In the rows, 128 means zero.
Known rows, with every way that one mark hangs from another:
(liguz (nimu gonod vefi) zazofar): [111 127 145 137 118 151 136 143 179 110 138 119 103  96 124 178 120 113
 147  99 149  69 107 101 121 124 104 121 154 124 130 166 176 106 154 113
 117  91  99 123 112 139 144 113 132 118 200 150  87 137 139 146 174  59]
(nimu liguz): [101 100 156 115 159 143 115  97 163  99 126 131  92 121  79 117 162 115
 154 125 144  99  81 129 134 136 121 109 147 118  99 149 131  97 147 138
 135 105 128 101 147 134  91  85 128 184 165 169 110 174  83 162 166  46]
(mupazap futum): [120 128 160 143 177 148 135  83 197 122 108 144 128  98  76 113 193  94
 140 103 163 103  77 142 136 136 112 121 137  90 109 175 155  81 144 148
 130  75 146 105 163 151 101  94 126 166 180 167  78 148  97 130 175  46]
(nimu gonod vefi): [107 119 138 130 126 180  90 104 171 104 119 136 109 115 103 154 125 104
 142 105 150  51  92 104 109 119 118 123 155 135 115 178 144  90 158 142
 132  76 111 132 150 153 118  97 116 150 198 157  94 151 124 137 167  11]
(futum (mupazap gonod vefi)): [117 115 190 169 181 144 137  62 164 137 105 155  87 124  77  92 169 136
 144  90 166  99 119 133 116 119 148 126 151  80 101 159 140  97 153 128
 132  65 131 121 160 150 117 105 114 169 152 197  68 162  95 165 178  76]
(liguz (nimu (gonod mupazap) vefi) zazofar): [130 143 120 141 112 153 119 135 165 108 134 120 102 121 125 171 141 110
 149  94 141  78 106  96 134  98 102 130 168 137 114 160 176 111 161 105
  92 101  96 116 116 155 142 122 133 110 195 126  92 131 139 153 154  94]
(mupazap (gonod (nimu liguz)) vefi): [127 108 193  99 135 159 136  59 122 126 110 123  91 117  61 135 157 152
 123  86 158 114 104 105 136  99 122 129 122 107 107 134 112 105 144  90
  94  99 124 119 134 155 121 109 132 165 131 172  94 179  97 169 192  83]
(nuriv (nimu liguz) zazofar): [116  97 113 153 169 139  79  84 142  97 159 142  80 108  89 171 194 143
 163 129 164 138 115 118 152 171 130 104 164 103 133 137 138 104 138 112
  90  85 120 133 126 150  95  79 147 167 159 153  97 177 154 161 177  53]
(nimu liguz vefi): [108  99 128 117 145 178  88  97 151 108 131 133  94 123  88 136 124 110
 155 117 139  64  76 116 118 140 126 123 152 124 101 159 136  93 154 138
 127  98 114 111 138 136 114  84 121 172 168 175 102 156 113 172 165   9]
(mupazap futum (gonod (nimu liguz)) vefi): [133 114 196 111 153 176 142  23 132 132 110 122 114 101  55 144 155 141
 117  79 170  97  95 104 153 101 109 143 114  83 103 143 121 102 140  90
  86  82 130 120 151 167 125 124 136 162 130 185  71 161 103 147 201  77]
(liguz (nimu vefi) zazofar): [117 132 135 152 121 137 139 153 194 133 127 123 107 101 107 149 147 112
 158  99 139  96 101 130 125 149 114 120 154 111 123 164 184  96 156 114
 118 102 114 109 100 122 137 105 128 122 191 151  92 147 126 163 184  64]
(zazofar liguz (nuriv (nimu vefi))): [130 116 132 154 148 145  36 131 164 139 132 137 132 131  98 167 185 152
 168 141 136 100 129 143 117 117 120 145 173  97 139 128 160  82 145 122
 133  99 144 112 137 161 140  90 111 133 160 183 104 190 162 136 132   4]
(nuriv zazofar): [116 117 143 158 173 137 126 118 175 110 132 156 106  95  93 130 203 115
 159 125 170 135  99 139 131 162 127 103 158 101 117 154 156  85 137 144
 128  88 133 109 135 139 106  55 125 156 173 150  99 175 112 131 183  59]
(nuriv (nimu liguz vefi)): [104 114  94 136 135 171  54  76 151 109 139 128  96 127  79 166 143 129
 156 114 143  84  96 115 129 145 127 120 168 122 122 155 128 104 155 116
 106  89 121 141 130 146 106  97 140 162 174 170 103 165 149 178 172  13]
(mupazap futum (gonod (nimu liguz vefi))): [133 115 158 115 151 178 124  46 151 131 113 122 126  80  67 188 122 113
 130  73 150  63  97 108 126 130 118 146 118 110 107 138 137 110 164  93
  99  71 119 111 135 166 140 118 136 148 158 168  84 134 121 160 192  32]
(liguz (nimu vefi)): [115 128 122 142 127 158 103 118 190 112 121 123 107 102  87 144 150 103
 153 113 139  74  81 133 121 133 123 113 160 124 120 170 170  96 160 140
 123  99 128 114 110 129 124  83 129 146 190 144 106 149 111 147 183  56]
(vefi (mupazap futum gonod)): [133 131 193 149 152 132 136  90 176 123  90 149 123 109  70 129 176  90
 130 100 171 114 120 139 123 149 122 136 131 103 118 141 142  70 144 145
 130  57 162 129 156 141 112 106 113 142 161 168  74 146  83 139 174  57]
(zazofar liguz): [117 111 151 119 152 122 117 129 177 128 101 133 106 113  73 113 187 132
 158 131 153 112 100 149 120 108 118 116 144  94  96 142 162  78 140 141
 162 117 148  88 150 144 109  78  97 175 157 158 105 188 108 136 148  39]
(vefi (mupazap futum (gonod nimu))): [146 137 176 127 139 130 151 100 181 126  79 144 115 100  71 162 171  94
 117  94 151 117 128 142 107 137 123 144 127 122 114 128 139  92 154 131
  96  61 155 117 144 160 122 112 117 139 157 161  88 134  92 133 176  62]
(futum (mupazap (gonod (nimu (liguz zazofar))) vefi)): [127 117 197 135 173 129 165  86 137 145 121 135  66 119  94 124 154 143
 144  75 155 102 124 126 124 125 137 142 140  93  95 130 140 121 154  85
 104  77 109 106 131 170 138 122 131 162 134 197  74 149 112 181 178  91]
(mupazap futum (gonod (nimu (liguz zazofar))) vefi): [140 127 211 119 157 157 166  42 130 147 110 115 111 101  75 146 158 148
 123  69 176 107 107 104 151 113 103 145 112  80 103 142 128 106 134  76
  81  84 117 115 146 169 140 138 137 140 137 185  58 152 119 165 200  84]
(futum mupazap): [117 116 147 158 187 124 134 113 192 122 112 153  77 116  99  91 182 101
 161 111 140  95 107 164 100 143 144 119 161 101  95 171 164 103 166 156
 149  69 136 104 158 155 106  88 115 181 174 182 100 149  89 160 156  56]
(vefi (mupazap futum (gonod (nimu liguz)))): [135 121 189 112 148 131 135  92 157 115  96 130 101 100  72 175 164  95
 119  97 148 108 120 133 122 140 113 149 126 127 113 123 128  98 151 116
  98  71 141 110 142 163 124 112 123 146 142 172  96 132  91 152 178  68]
(mupazap futum gonod vefi): [129 125 205 159 163 170 136  31 160 137  95 134 137 112  54 102 174 131
 122  84 188 104  90 106 151 103 113 133 122  63 113 170 131  67 135 122
 115  69 145 129 170 148 118 117 128 146 151 182  47 168  94 143 202  78]
(nimu (gonod (mupazap futum)) (liguz zazofar) vefi): [128 129 133 129 146 182 108  76 133 113 139 125  96 127 127 175 115 120
 147  94 146  44  86  75 145 110  96 152 152 130  96 163 141 109 159 117
  97  91  90 115 162 181 140 130 139 131 187 161  77 119 137 169 146  48]
(nuriv (nimu (gonod mupazap) liguz vefi)): [115 120  97 131 122 186  36  69 131  85 139 125  86 151  91 192 133 130
 156 103 134  64  99  83 136 101 117 134 171 145 116 160 122 122 164 121
  83  91  99 144 147 177 111 120 142 146 175 142  97 160 157 173 138  51]

Rows:
[100 115 148 125 147 188  79  84 146  84 124 134  89 130 109 181  99 104
 129 117 139  23  98  96 110 131 109 153 150 149 104 172 126  96 152 163
 111  62 108 139 163 167 132 122 116 153 182 176  95 119 112 138 161  12]	(nimu gonod liguz (vefi (mupazap futum)))
[118 132 148 121 120 160  93  92 153  90 120 120  98 141  79 133 167 132
 136 110 145  96 104  95 143  75 111 114 153 125 101 168 158 110 152 138
  95 116 121 120 141 150 111 112 132 146 169 124  97 167 104 127 169 129]	(liguz (nimu (gonod (mupazap vefi))))
[139 142 148  74 129 156 107  88 123 115 111 111  79 150  59 121 192 146
 136 101 134 120  88 113 145  92 117 127 151 129  75 146 116 117 155 113
  76 131 117  95 152 170 112 102 133 163 143 143 115 171  89 161 155 108]	(gonod (mupazap vefi) (nimu liguz))
[123 106 173 137 150 117  91 147 174 123 133 130 124 110  98 138 198 138
 162 138 141 114 124 160 120  94 113 127 162 101 117 133 191  89 146 129
 146 122 153  84 123 143 138  74 107 150 151 175 108 187 111 119 139  58]	(zazofar (liguz nimu) nuriv)
[150 149 160 107 153 148 143  90 129 135 115 112  94 132  86 133 182 146
 133  84 142 119  81 116 170 114  97 148 138 112  73 148 130 111 146  98
  60 120 109  90 161 187 128 134 141 136 140 160  84 145 110 165 175 111]	(gonod (mupazap futum vefi) (nimu (liguz zazofar)))
[129 106 148 140 137 144  69 154 171 130 134 127 132 111 101 157 171 134
 166 142 130  87 114 153 110  94 114 141 158 108 123 138 184  80 157 135
 142 114 140  92 111 142 157  80 103 132 162 172 106 175 125 119 142  40]	(zazofar (liguz (nimu vefi)) nuriv)
[147 141 106  94 147 183  99  72 150 120 114 125 105 118  81 172 155 109
 136  95 126  66  69 120 132 125 109 154 147 138  81 148 137 119 171 118
  73 111 113  91 154 187 135 117 133 147 164 145 114 131 114 161 163  58]	(gonod (mupazap futum) (nimu liguz vefi))
[157 164 143 110 152 163 131  73 153 136  84 120 116 131  62 119 209 127
 125  96 146 115  80 128 153 100 105 137 149 110  83 164 137  97 150 127
  72 112 126  98 173 184 117 121 130 144 149 145  98 156  98 129 165 110]	(gonod (mupazap futum vefi) nimu)
[105 100 151 120 134 136  96 131 173  95 122 123  88  96  96 159 153 135
 147 126 152  87 114 132 116  76 107 110 141 116 103 142 181  97 147 122
 143 107 131 104 128 150 128 104 107 165 164 137  97 175 124 122 160  67]	(zazofar (liguz (nimu gonod)))
[116 103 117 153 152 143  64 103 153  97 145 147  85 103 103 197 189 159
 157 139 175 123 132 108 135 123 114 119 160  89 133 138 157  94 132 106
 110  75 120 139 137 179 118  93 124 148 168 136  87 189 186 117 157  45]	(nuriv (nimu gonod) (zazofar liguz))
[115 147 139 143 113 119 133 180 190 123 114 123  97 113 116 148 150  98
 153 110 140  97 107 143 120 157 120 132 164 131 127 159 174  87 150 129
 108  92 122 119 102 125 137 112 118 121 184 159  92 141 125 155 168  68]	(liguz (nimu (vefi mupazap)) zazofar)
[129 137 155 158 146 166 110  88 179 128  87 147 128 118  82 153 146  88
 135  94 151  74 106 134 111 152 125 151 145 114 115 151 140  72 155 142
 125  54 143 131 146 145 130 112 111 134 177 175  79 136 113 148 182  25]	(nimu (vefi (mupazap futum gonod)))
[129 128 192 154 152 105 148 173 181 125 145 125 125 103 118 126 189 117
 164 121 141 134 124 148 137 138 113 121 155 107 130 153 183  90 144 110
 123 110 130  99 105 136 138  90 133 121 177 170  95 154 100 137 161  95]	(liguz nimu (zazofar nuriv))
[129 124 139  97 131 142 134 133 160 132 127 114  86 105 111 169 126 117
 154  91 133  97  95 126 118 146 113 136 146 134  99 142 138 117 159  93
 100 107  98  94 121 154 137 100 134 151 167 165 108 146 130 170 167  25]	(gonod (nimu (liguz zazofar) vefi))
[115 144 147 137 108 137 127 168 176 105 128 119  85 121 125 178 115 100
 137 110 136  70 126 111 113 128 109 138 164 146 134 163 172  98 152 124
 101  82 110 131 112 137 145 125 120 120 195 148  88 126 131 143 170  68]	(liguz (nimu gonod (vefi mupazap)) zazofar)
[101 118 136 125 131 157  85 118 154 100 114 136  74 139  91 146 126 105
 149 125 133  72  94 132 104 153 124 144 157 151  97 150 125  91 156 161
 130  91 123 123 143 133 118  92 106 157 171 183 113 149  95 167 159  15]	(nimu liguz (vefi mupazap))
[114 119 165 142 149 153 103 141 146 133 149 134 114 126 124 140 135 122
 169 111 140  90  97 121 127 152 113 143 156 120 117 145 142  89 145 118
 131 104 107  94 130 139 137  83 136 134 176 196  92 153 122 170 153  18]	(nimu (liguz (zazofar nuriv)) vefi)
[119  95 125 144 140 157  86 118 162 100 146 138  95  91 113 193 153 140
 157 135 162  82 106 123 120 105 116 126 155 106 124 142 182  89 142 123
 123  89 113 110 109 152 151  79 109 147 178 135  98 165 156 113 179  51]	(nuriv (zazofar (liguz (nimu gonod vefi))))
[120 121 147 124 135 151  91  83 151 104 114 116  94 124  85 151 179 149
 134 117 151  79 103 108 146  41  96 135 142  93  97 154 174  90 138 131
 107 108 134 108 163 172 136 118 109 148 156 136  85 161 128 116 156 112]	(zazofar (liguz (nimu (gonod (mupazap futum vefi)))))
[113 112 148 125 141 146 127 126 160 126 134 128  87 122 105 139 131 115
 162 106 145  80  84 124 131 159 113 133 154 117 108 163 144  96 148 120
 131 102 103 107 135 139 129 103 126 152 172 178  92 147 131 183 171  20]	(nimu (liguz zazofar) vefi)
[127 152 165 146 138 143 148  99 154 109 133 113 108 124 105 135 177 131
 132  92 159 100 105  92 163  99  95 129 143 102 103 180 169 106 141 110
  85 107 115 118 153 170 136 138 142 117 171 138  64 134 121 136 173 140]	(liguz (nimu (gonod (mupazap futum vefi))) zazofar)
[142 141 145  89 149 168 114  57 129 123 104 110  95 139  60 128 194 138
 130  95 141 103  77 114 161  96 106 140 140 118  76 151 119 112 149 123
  67 121 121  96 168 188 118 126 139 156 140 151 101 152 100 155 177 113]	(gonod (mupazap futum vefi) (nimu liguz))
[110  90 144 137 153 137 102 127 162  96 144 137  84  94 107 179 181 147
 149 135 173 110 114 129 130 115 113 110 148  96 118 131 184  95 136 113
 133  90 118 104 112 155 135  75 112 159 171 130  96 171 140 112 168  86]	(nuriv (zazofar (liguz (nimu gonod))))
[114 118 144 144 152 121 110 113 162 116 144 128  89 127  90 147 175 138
 160 108 157 133 113 118 153 151 118 112 161 107 123 151 141 106 138 105
 103  96 119 129 133 146  94 101 146 152 148 165  87 159 145 189 163  50]	(nuriv (nimu (liguz zazofar)))
[111 124 189 151 147 122 135 153 171 107 160 123 123 109 136 152 164 119
 154 114 145 108 137 116 130 118 103 121 156 117 127 148 183 102 143 107
 117  97 115 107 114 151 143 102 137 118 190 164  87 151 113 125 151  86]	(liguz (nimu gonod) (zazofar nuriv))
[141 132 143 150 145 149  64 109 152 103 142 137 131 144 100 160 199 127
 158 121 136 109 131 111 138 112 116 129 171 125 132 150 143  99 154 127
  92  91 134 124 157 174 111  93 139 124 172 145 105 173 127 131 118  74]	(zazofar (nuriv (nimu (gonod mupazap))))
[124 105 173 124 175 134 138  77 154 128 120 150  77  95  90 150 144 112
 146  86 137  93 127 139 103 122 144 133 140 109  95 129 147 129 170  93
 122  75 123  97 127 169 126 102 126 179 148 174 101 146  95 178 167  67]	(futum (mupazap (gonod (nimu liguz))))
[113 126 157 135 144 168 121 112 148 102 129 133  87 131 137 179 101 106
 139 104 146  46  99  90 122 146 104 162 147 148 107 170 135  96 146 136
 112  70 101 130 154 167 137 131 125 134 181 186  81 114 133 158 164  19]	(nimu gonod (liguz zazofar) (vefi (mupazap futum)))
